Each row comes from the steps of one walk. Every step used is in the known rows, and no mark comes twice. Write the walk behind each row, first mark first.
In the rows, 128 means zero.
Known rows
B-W-Q-P: [156 122 117  85 121 142 157 142 147 154 174 103  97 159 123 137 130 128
 171 157  75 109 137 105 135  72 174 118  70 104 123 105 118 164 129  92
  70 155 133  94  92 125 175 120  94 133 114  86 129 122  83 109 151 157
 167  78 169 101 174 137 186  91 131  68 140 132  88 184 104  99 138  72
 131 115 160 165 185 150 128]
A-F-U-B-P-R: [173 102 112 114 159 151 152 126 150 152 173 153 143 177 147 120  90  98
 149 154 120 136 120 106 130 111 156 137  98 122 104  87  74 117 122 118
  96 128 115  81 108 126 152 120 111 104  92 101 111 116  90 124 144 156
 210  90 117 121 126 122 177  95 135  88 163 111 104 184 120  90 133 111
 121  98 165 128 169 136 104]
B-W-Q-U: [168 129 133 130 128 129 182 149 134 113 140 116 102 140 127 129  98 149
 158 133  64 121 101 107 118  87 161  83 101  83 180 118 103 166 132 105
  98 155 134 122  58 143 183 106  70 120 173 109 152 131 127 121 128 142
 164 105 133  92 160 150 169  83 147 103 140 144  82 126 145  84 111  80
 121 109 180 184 159 140 121]
A-F-U-D: [155 127 124 166 156 155 161 123 150  55 140 150 124 112 119 110  22 105
 129 123 145 181  36  70 155 162 160 101 117 117  90 136  53 129  94 116
 148 145  79 119 144 117 162  85  66  75 166 132 169 181 171 153 124 126
 157 139  78  87 129 127 171 132  78 146 174 148  56 175 162  52  90 114
 124 106 232 118  83 126  91]
B-P-Q-U: [162 140 125 127 132 114 189 132 152 125 155 141 110 159 136 117  93 127
 153 135  74 119 103 113 128 106 172  86 131  91 166 117 101 131 146 123
 117 154 147  95  76 121 161 124  90  88 143 119 135 131 108 144 132 151
 186  88 123 117 144 141 199  80 137 109 121 127  95 130 131  89 106  94
 106 104 166 171 151 138 114]
W-B-P: [165 131 121  84 139 128 155 136 158 136 172 133  99 164 143 123 107 123
 179 139  82 136 122 101 140  86 179 106  81 122 105  99 108 139 122 101
  79 152 129  88 103 116 152 126 112 124 121  97 130 139  91  99 157 141
 182  49 144  98 154 109 195 117 143  87 143 125 107 185 107 113 130  76
 125 101 158 149 180 144 111]
A-F-U: [168 134 119 163 168 165 165 105 133  67 144 170 118 133 107 118  30  87
 113 124 136 173  57  76 148 160 177 100 103 111 138 118  45  85 114 148
 135 105  76  94 145 134 160  90  62  98 175 138 163 156 147 161 112 119
 214 129  73  98 131 124 185 143 102 145 165 157  85 146 166  67 112 124
 137 108 224 115 108 110 117]
A-F-U-Q: [164 108 116 148 171 161 160 111 145  69 136 157 118 140 114 123  41 113
 135 134 150 152  94  80 132 144 157 119  95 102 143 104  57 122 120 122
 135 126  81  97 135 108 139  88  66 116 163  97 150 130 121 143 124 130
 197 136  84  87 120 141 164 149  88 101 162 136  81 149 170  55 111 103
 119 109 224 161 124 120 126]
Q-P-R: [159 125 105  88 157 137 132 132 149 176 200 118 156 188 153 109 122  97
 154 164  93 148 137  97 126 116 177 131 101 124 115 100  87 107 120 128
  86 127 110  84 124 126 163 130 121  86  82 106 111 141  70 128 135 168
 187  71 131 128 150 128 192  82 128  92 163 129  93 198  94  98 147 125
 136  98 162 121 162 135 114]
Q-P: [150 139 107 103 153 138 141 127 146 135 188 126 123 168 134 114 104  95
 163 148 104 139 120  85 141 117 182 113  93 118 112 115  90 116 121 119
  96 126 114  92 138  98 156 119 101 101 102 106 121 151  90 132 134 155
 182  80 135 110 155 132 199 103 107  96 143 143  90 186 109  92 144 101
 140 111 168 138 151 143 124]
U-D: [151 144 126 132 160 140 145 140 154  83 162 120 134 128 137 105  67 119
 145 135 122 163  75  75 137 153 168 107 121 116  85 142  67 144  96 105
 134 163  82 127 140 107 153  97  85  75 141 114 156 187 147 145 140 148
 139 101 103  90 147 129 174 129  91 131 172 141  61 198 134  73 102  98
 119 101 204 132 105 131 100]
A-F-U-B-W-Q: [177  94 130 130 129 161 176 136 143  99 131 130  84 135 106 145  85 146
 151 142 106 112 116 110 128  86 156 109  75  90 139 103  84 176 127 100
  94 160 102 106  81 149 163  85  64 152 156  82 151 108 119 122 152 144
 184 113 146  86 155 137 161 128 128  87 154 118  87 152 163  85 117  73
 107 105 195 184 173 131 128]
B-P: [159 149 117 101 155 138 153 130 147 133 186 133 121 164 142 120 106  94
 153 137 104 134 111  88 135 114 183 115  95 119 100 110  91 115 132 111
  98 129 116  92 127  99 150 120 108 104 116 101 126 150 101 127 149 145
 190  64 124 106 156 122 195 109 131 100 142 137 101 188 108 106 132  83
 132 107 158 120 162 139 115]
B-U: [154 147 138 139 154 150 166 132 135  89 146 129 138 157 151 111  73 117
 143 109 102 140  87  85 117 131 175  87 122  87 158 127  78 121 129 128
 138 130 108 122 100 122 171 115  69  97 155 128 149 159 127 137 106 139
 186 102  98  99 145 133 172 114 124 124 141 154  95 138 141  83 118  82
 135 100 173 152 122 125 114]
R-P-Q-U-B: [166 104 125 122 149 122 173 123 151 109 132 142 118 172 141 108  88 142
 164 144  90 106 142 107 108 111 145  95 135  75 161 109  75 165 152 121
 120 172 133  97  83 118 140 106  81 104 122 100 136 103 104 143 139 165
 180  98 131 128 127 141 179 103 127  92 144  98  95 130 148  79 125  91
  81  86 174 214 163 131 121]
D-U-F: [148 153 123 148 192 128 150 113 163  64 157 128 167 115 157 100  59  86
 139 129 151 152  65  92  89 144 175  89 119 117 134 123  50 113 129 160
 115 139  75 119 119  95 123 108  63  94 184 125 131 206 142 133 106 135
 190  88  69  91 121 131 171 143 112 161 129 169 105 171 139  85  93 115
 147 134 181 140 126 110 135]
R-P-Q-U: [164 137 123 122 142 118 178 125 143 122 142 137 125 170 143 101  83 130
 138 144  59 130 118 102 103 126 168  84 144  71 184 119  82 126 152 142
 124 163 134  92  91 138 163 121  82  81 155 134 154 122 106 148 126 156
 180  93 113 135 137 135 198  91 139 114 144 123  93 121 132  81 114 107
  86  88 175 176 145 115 116]
D-U: [159 141 144 128 170 125 158 118 159  96 163 117 152 122 145 117  75  93
 129 122 137 164  84  92 112 156 198  83 135  78 142 133  43 119 130 154
 141 150  81 111 139 104 133 106  77  86 179 113 158 165 126 126 134 141
 177  86  91  85 155 129 156 126 129 146 156 162  99 150 143  85 112  93
 121 115 181 145 129 118 115]
D-U-Q-P-R: [160 105 113  87 157 131 140 131 166 171 183 108 166 170 163 117 115 107
 164 161 115 142 146 108 112 107 168 131 107 102 127  95  78 134 127 123
  98 152 113  87 119 107 140 130 119  91  99  85 111 120  64 103 139 171
 172  85 124 111 139 141 159  79 123  77 156 123  96 186 104  86 136 108
 119 108 157 154 171 144 113]
D-U-F-A: [168 160 126 180 210 138 140 110 152  42 153 129 147 121 172 106  44  68
 134 122 167 165  40  67 119 155 193 102 112 140 111 125  36  81 118 166
 116  91  41 124 133  99 124  93  63  99 181 127 135 195 172 158  99 116
 193  95  73  82 113 125 169 166 103 160 146 188  98 184 167  60 100 129
 165 129 202 127 116 116 164]
A-F: [165 153 113 160 187 150 142 125 137  76 176 155 143 140 132 121  62  83
 133 124 131 164  76  76 137 162 183 108  92 126 129 128  44  70 116 158
 125 110  70 102 146 127 167 113  72 108 149 132 134 182 129 167 120 126
 219 109  87  99 129 122 194 146 110 149 161 158  93 149 161  77 126 126
 149 105 208 116 106 109 142]
W-Q-U-D: [155 126 132 142 140 126 160 150 159  80 139 121 120 119 146 115  59 149
 170 123  92 160  66  88 135 117 155  85 125 105 127 144  90 180 105  91
 118 174 125 139  84 109 164 101  85  83 159 119 156 172 146 120 127 138
 124 118 115  93 141 142 167  97 109 117 157 142  56 171 147  60  93 101
 111 104 205 175 111 141  92]
F-U-Q: [158 106 122 124 162 156 162 113 145  85 133 142 110 148 116 120  59 128
 139 140 139 144 113  85 126 136 159 114 105  91 142 104  69 144 124 110
 133 138  85  99 135 104 129  83  73 109 156  88 157 121 114 130 135 139
 179 114  96  88 135 147 157 142  90  87 161 128  77 159 151  65 111  87
 105 105 208 170 142 126 118]

Which walk is each row?
[168 156 111 173 190 135 152 118 140  61 138 143 132 155 171  98  55  93
 141 139 110 145  66  74 110 137 175 106 117 132 138 118  62  85 138 160
 103  99  83 110 102 122 142 103  71  96 165 141 131 168 157 172  96 123
 192  98  86 121 101 128 188 143 109 142 135 160  93 167 156  58 106 138
 142 108 194 145 128 110 165]
R-P-Q-U-F-A
[161 115 129 142 165 130 163 128 141  87 141 143 123 155 137 113  80 129
 169 129 115 118 118  96 122 118 149  91 118  95 150 119  67 159 130 108
 124 140 119 121  90 101 138  94  73 110 128 100 128 128 127 136 125 152
 180 104 121 102 126 152 166 106 120 107 146 126  90 136 163  79 124  89
 115  97 184 202 143 143 127]
Q-U-B
[172 113 134 145 140 157 181 129 135  90 133 133 106 144  88 125  87 118
 125 142 130 105 108 105 137 112 150 111  86  87 130  99  62 159 121 105
 122 146  88 109 106 147 162  77  54 133 151  84 145 117 144 146 139 149
 193 116 127  84 145 140 159 124 107 104 163 118  92 134 161  88 111  59
 115 106 193 163 159 138 124]
A-F-U-B-W
[150 105 111 103 144 150 154 116 150 120 156 134 107 162 121 121  85 118
 166 154 123 135 124  86 141 105 158 123  87 101 123  98  96 147 126  96
 109 132 119  90 129  86 138 101  97 113 116  84 130 113  92 115 133 146
 175 107 127 100 139 152 175 109  89  66 142 130  82 180 122  70 129  90
 121 116 184 169 159 150 116]
F-U-Q-P
[169  93 112  77 130 139 146 142 153 185 180 105 130 182 145 130 139 131
 173 173  80 108 167 119 118  68 155 138  83 111 116  85 107 167 125  97
  64 159 130  87  85 141 164 125 115 121  79  73 109 100  61 101 153 177
 174  74 169 123 158 138 170  74 140  54 158 102  92 195  99 103 148  97
 115  99 146 163 201 149 121]
U-B-W-Q-P-R
[149 118 107  95 155 142 142 128 153 130 176 125 124 172 136 123 110 114
 177 149 117 125 142  88 134 105 165 129  84 109 117 106  97 144 126  99
  96 141 117  91 126  81 139 114 102 115  99  76 110 128  78 118 140 156
 174  91 137 102 142 147 179 111  91  62 141 129  88 184 116  78 138  89
 130 114 170 171 161 150 133]
U-Q-P
[150 107 116  92 133 139 154 136 156 122 148 123 114 171 149 123 103 143
 197 138  98 118 136  97 127  77 158 115  81  95 142 102 113 166 125  89
 100 156 145 104  88  92 150 124  98 129 115  86 115 116  80  92 128 153
 165  95 142  94 136 145 170 100 108  57 128 124  92 161 118  81 132  75
 127 111 161 200 165 159 120]
W-B-U-Q-P
[146 117 118 103 144 144 153 133 152 121 157 116 132 172 149 120  99 122
 180 135 112 117 127  89 129  95 159 118  91  95 141 107 103 150 131  96
 110 141 131 103 102  82 151 120  95 116 111  89 112 121  85 109 125 150
 171 105 131 100 137 151 173  95  98  66 126 132  90 163 120  75 130  75
 131 117 162 184 153 154 127]
B-U-Q-P
[168 107 127 103 128 130 186 114 165 126 151 149  86 163 118 125  92 125
 145 148 111 102 134 117 133 108 169 112 120  91 120  99  94 152 148 113
 117 170 128  76 103 113 132 111  94 106 115  85 139 103  90 141 165 166
 196  79 139 119 148 129 198 122 124  86 128  97  99 169 133  96 109  78
  78  94 164 172 175 132 111]
F-U-B-P-Q
[163  99 100 108 157 151 142 125 151 151 175 138 150 177 144 119  89 101
 151 158 120 150 130  98 131 114 155 140  91 116 124  87  81 114 121 121
  96 124 108  78 121 122 155 123 110  99  99 100 114 121  73 119 128 157
 195 110 114 121 124 136 173  90 108  79 162 120  85 180 115  74 139 128
 131 103 178 136 155 138 117]
A-F-U-Q-P-R
[169 118 138 129 126 127 194 142 140 110 134 115 103 155 105 122 121 148
 142 146  94  79 139 122 120  93 147  96 112  72 162 106  84 184 136  97
 117 175 121 115  69 148 160  91  59 122 142  75 138 107 129 142 146 171
 174  97 153  95 154 154 164  96 123  95 141 105  91 117 152  97 105  49
  96  97 167 202 175 147 128]
P-Q-U-B-W
[155 149 106 144 168 123 163 122 148  84 142 145 142 150 153  90  66 117
 147 144  86 129  90  98  84 121 153  91 122 112 166 115  82 120 152 151
 101 147 117 106  78 120 143 120  69  93 162 140 126 175 129 153  99 146
 192  95  85 133 108 136 200 116 121 136 119 138  98 146 131  78  95 124
 122 112 174 165 139 110 139]
R-P-Q-U-F
[157 107 110  90 149 141 142 139 153 163 178 114 159 190 165 115 114 117
 173 157  97 133 145 102 114  97 156 135 101 106 136  93  96 136 126 109
  98 142 128  91 100 115 157 136 112  98  87  94 105 117  62 104 125 167
 178  93 127 121 136 142 168  73 124  63 149 115  91 177 100  83 140 103
 129 100 152 157 167 147 114]
B-U-Q-P-R
[171  97 117  94 145 127 155 145 156 175 171 131 135 182 165 125 114 128
 181 153  81 120 145 116 116  76 152 125 101 114 125  89 105 158 136  98
  77 151 149  93  65 122 153 131 125 111  89  88 108 110  75 100 149 167
 185  74 142 125 138 131 173  69 159  70 150 106 101 184 111  94 138 103
 113  96 147 166 189 148 108]
W-Q-U-B-P-R
[155 125 137 136 123 127 171 161 152  91 134 107 113 118 135 119  72 156
 162 130  84 139  72  95 134 101 150  89 114  97 127 137  95 194 105  80
 117 187 130 141  73 125 176  97  74  94 167 109 158 161 153 121 135 148
 117 119 129  84 150 147 160  87 111 114 157 134  55 161 145  68  90  80
 110 107 196 177 127 149  95]
B-W-Q-U-D
[167 124 132 118 144 144 169 139 136 111 150 110 113 157 104 121 125 128
 140 149 112  93 141 109 122 104 156 112  90  86 125 105  73 170 122  93
 110 159  92 111 105 139 155  85  64 130 129  68 137 122 129 140 153 165
 179  84 148  88 161 144 162 119 117  96 160 111  96 150 141 104 125  44
 110  99 170 172 175 145 135]
U-B-W
[155 139 110 134 151 112 172 131 161  90 141 150 117 143 150 106  73 128
 173 136  82 116  88 114 101  92 151  88 106 128 157 108 109 143 139 128
  83 157 138 110  51 117 145 124  74 111 158 123 119 178 124 130 108 141
 191  84 106 113 112 133 205 114 130 123  98 134 102 149 132  88  84 114
 136 120 169 176 154 130 131]
W-B-P-Q-U-F
[163 110 124 110 143 148 167 118 151 118 153 152  98 164 124 123  84 110
 163 141 128 120 118  95 143 101 159 114  97 111 101  94  88 154 134  91
 106 137 125  93 112  91 133  97  98 114 108  83 127 114 107 118 151 146
 191  87 129 100 142 133 178 112 119  81 145 116 100 184 126  92 127  71
 113 107 164 157 173 149 104]
F-U-B-P
[156 120 132 123 118 111 178 151 174 100 136 128 105 134 139 112  73 154
 176 131  78 137  81 104 140 102 154  90 129  99 118 131 105 182 110  89
 121 197 149 120  72 117 160 114  91  80 147 111 149 157 132 117 146 157
 126  99 131  98 139 131 185  89 116 111 139 117  67 160 136  78  82  90
  99 102 187 178 130 148  88]
W-B-P-Q-U-D
[171 107 122 119 135 139 187 113 163 113 148 162  96 160 117 130  80 116
 143 144 121 108 121 112 141 112 166 120 113  96 121 100  85 134 145 125
 119 161 122  74 103 119 140 112  87 112 121  96 133 110  94 152 156 155
 211  97 131 119 135 126 201 126 119  96 128 102  99 159 145  89 108  92
  92  97 175 164 162 127 121]
A-F-U-B-P-Q
[152 105 105 119 154 155 153 113 149 107 156 145 113 160 122 124  72 105
 160 146 132 141 111  84 147 111 157 126  81 113 123  98  83 130 124 108
 110 125 112  87 132  89 143 105  89 117 122  96 122 120  98 124 129 137
 190 124 115 100 125 146 180 114  84  75 142 134  84 171 137  64 128 100
 132 120 191 164 145 144 127]
A-F-U-Q-P
[157 119 124 115 148 124 166 136 152 124 157 141 113 169 146 118 100 118
 179 131 109 108 121  99 133  90 153 103 102 108 121 103  95 158 136  89
  97 144 147 105  85  85 145 112  98 113 105  87 109 122 108 114 145 151
 184  81 133 107 132 141 179  89 131  81 132 119 102 158 127  90 126  70
 122 109 152 177 169 158 115]
Q-U-B-P
[169 102 124 157 172 159 163 106 140  69 133 171 112 144 111 122  46 105
 142 130 156 141  96  86 144 139 154 107 103 106 124 108  47 133 120 127
 134 126  85 104 128 113 137  80  63 119 138 104 143 130 137 151 129 133
 208 125  99  96 119 136 170 145  96 114 162 127  92 152 177  66 122  99
 119 100 214 166 133 125 122]
A-F-U-B
[159 106 133 112 148 146 163 138 155  85 127 124 117 158 149 124  80 159
 181 124 105 126 129  99 111 100 154 101 100  83 165 109  93 170 122 100
 125 165 114 117  84 110 146 110  78 131 151  88 142 126  95 102 128 142
 168 105 118  81 131 138 150 133 115  76 142 124  91 137 145  77 114  70
 114 100 182 209 153 138 122]
W-B-U-Q
[169 111 135 126 133 153 182 127 131 102 132 123  97 150  88 121  99 130
 127 148 122  99 125 109 130 106 152 110  96  82 133 100  74 175 124  91
 121 157  93 109 107 144 155  73  57 127 144  74 154 108 140 136 146 155
 180 100 141  83 158 146 155 117 109  91 164 112  88 144 149  96 114  44
 102 103 182 170 173 143 120]
F-U-B-W
[161 116 135 102 152 126 163 125 168 122 164 128 130 151 152 123 100 105
 168 135 138 115 119 105 126 101 170 106 112  98 104 103  73 159 138 105
 110 161 123  99 109  77 124 111 100 114 116  80 117 127 103 105 159 152
 180  69 129  91 144 132 164 108 131  91 138 126 113 176 126  97 121  62
 113 115 148 164 176 150 112]
D-U-B-P
[163 109 142 127 170 126 158 116 165  88 149 127 140 133 144 120  81 111
 152 129 153 130 114 101 113 134 170  94 126  81 128 119  44 160 129 130
 136 165  88 114 122  92 115  93  76 105 144  85 140 134 122 124 146 152
 177  89 111  88 138 138 149 134 120 118 155 129 104 153 154  86 120  80
 107 107 178 189 149 133 121]
D-U-B
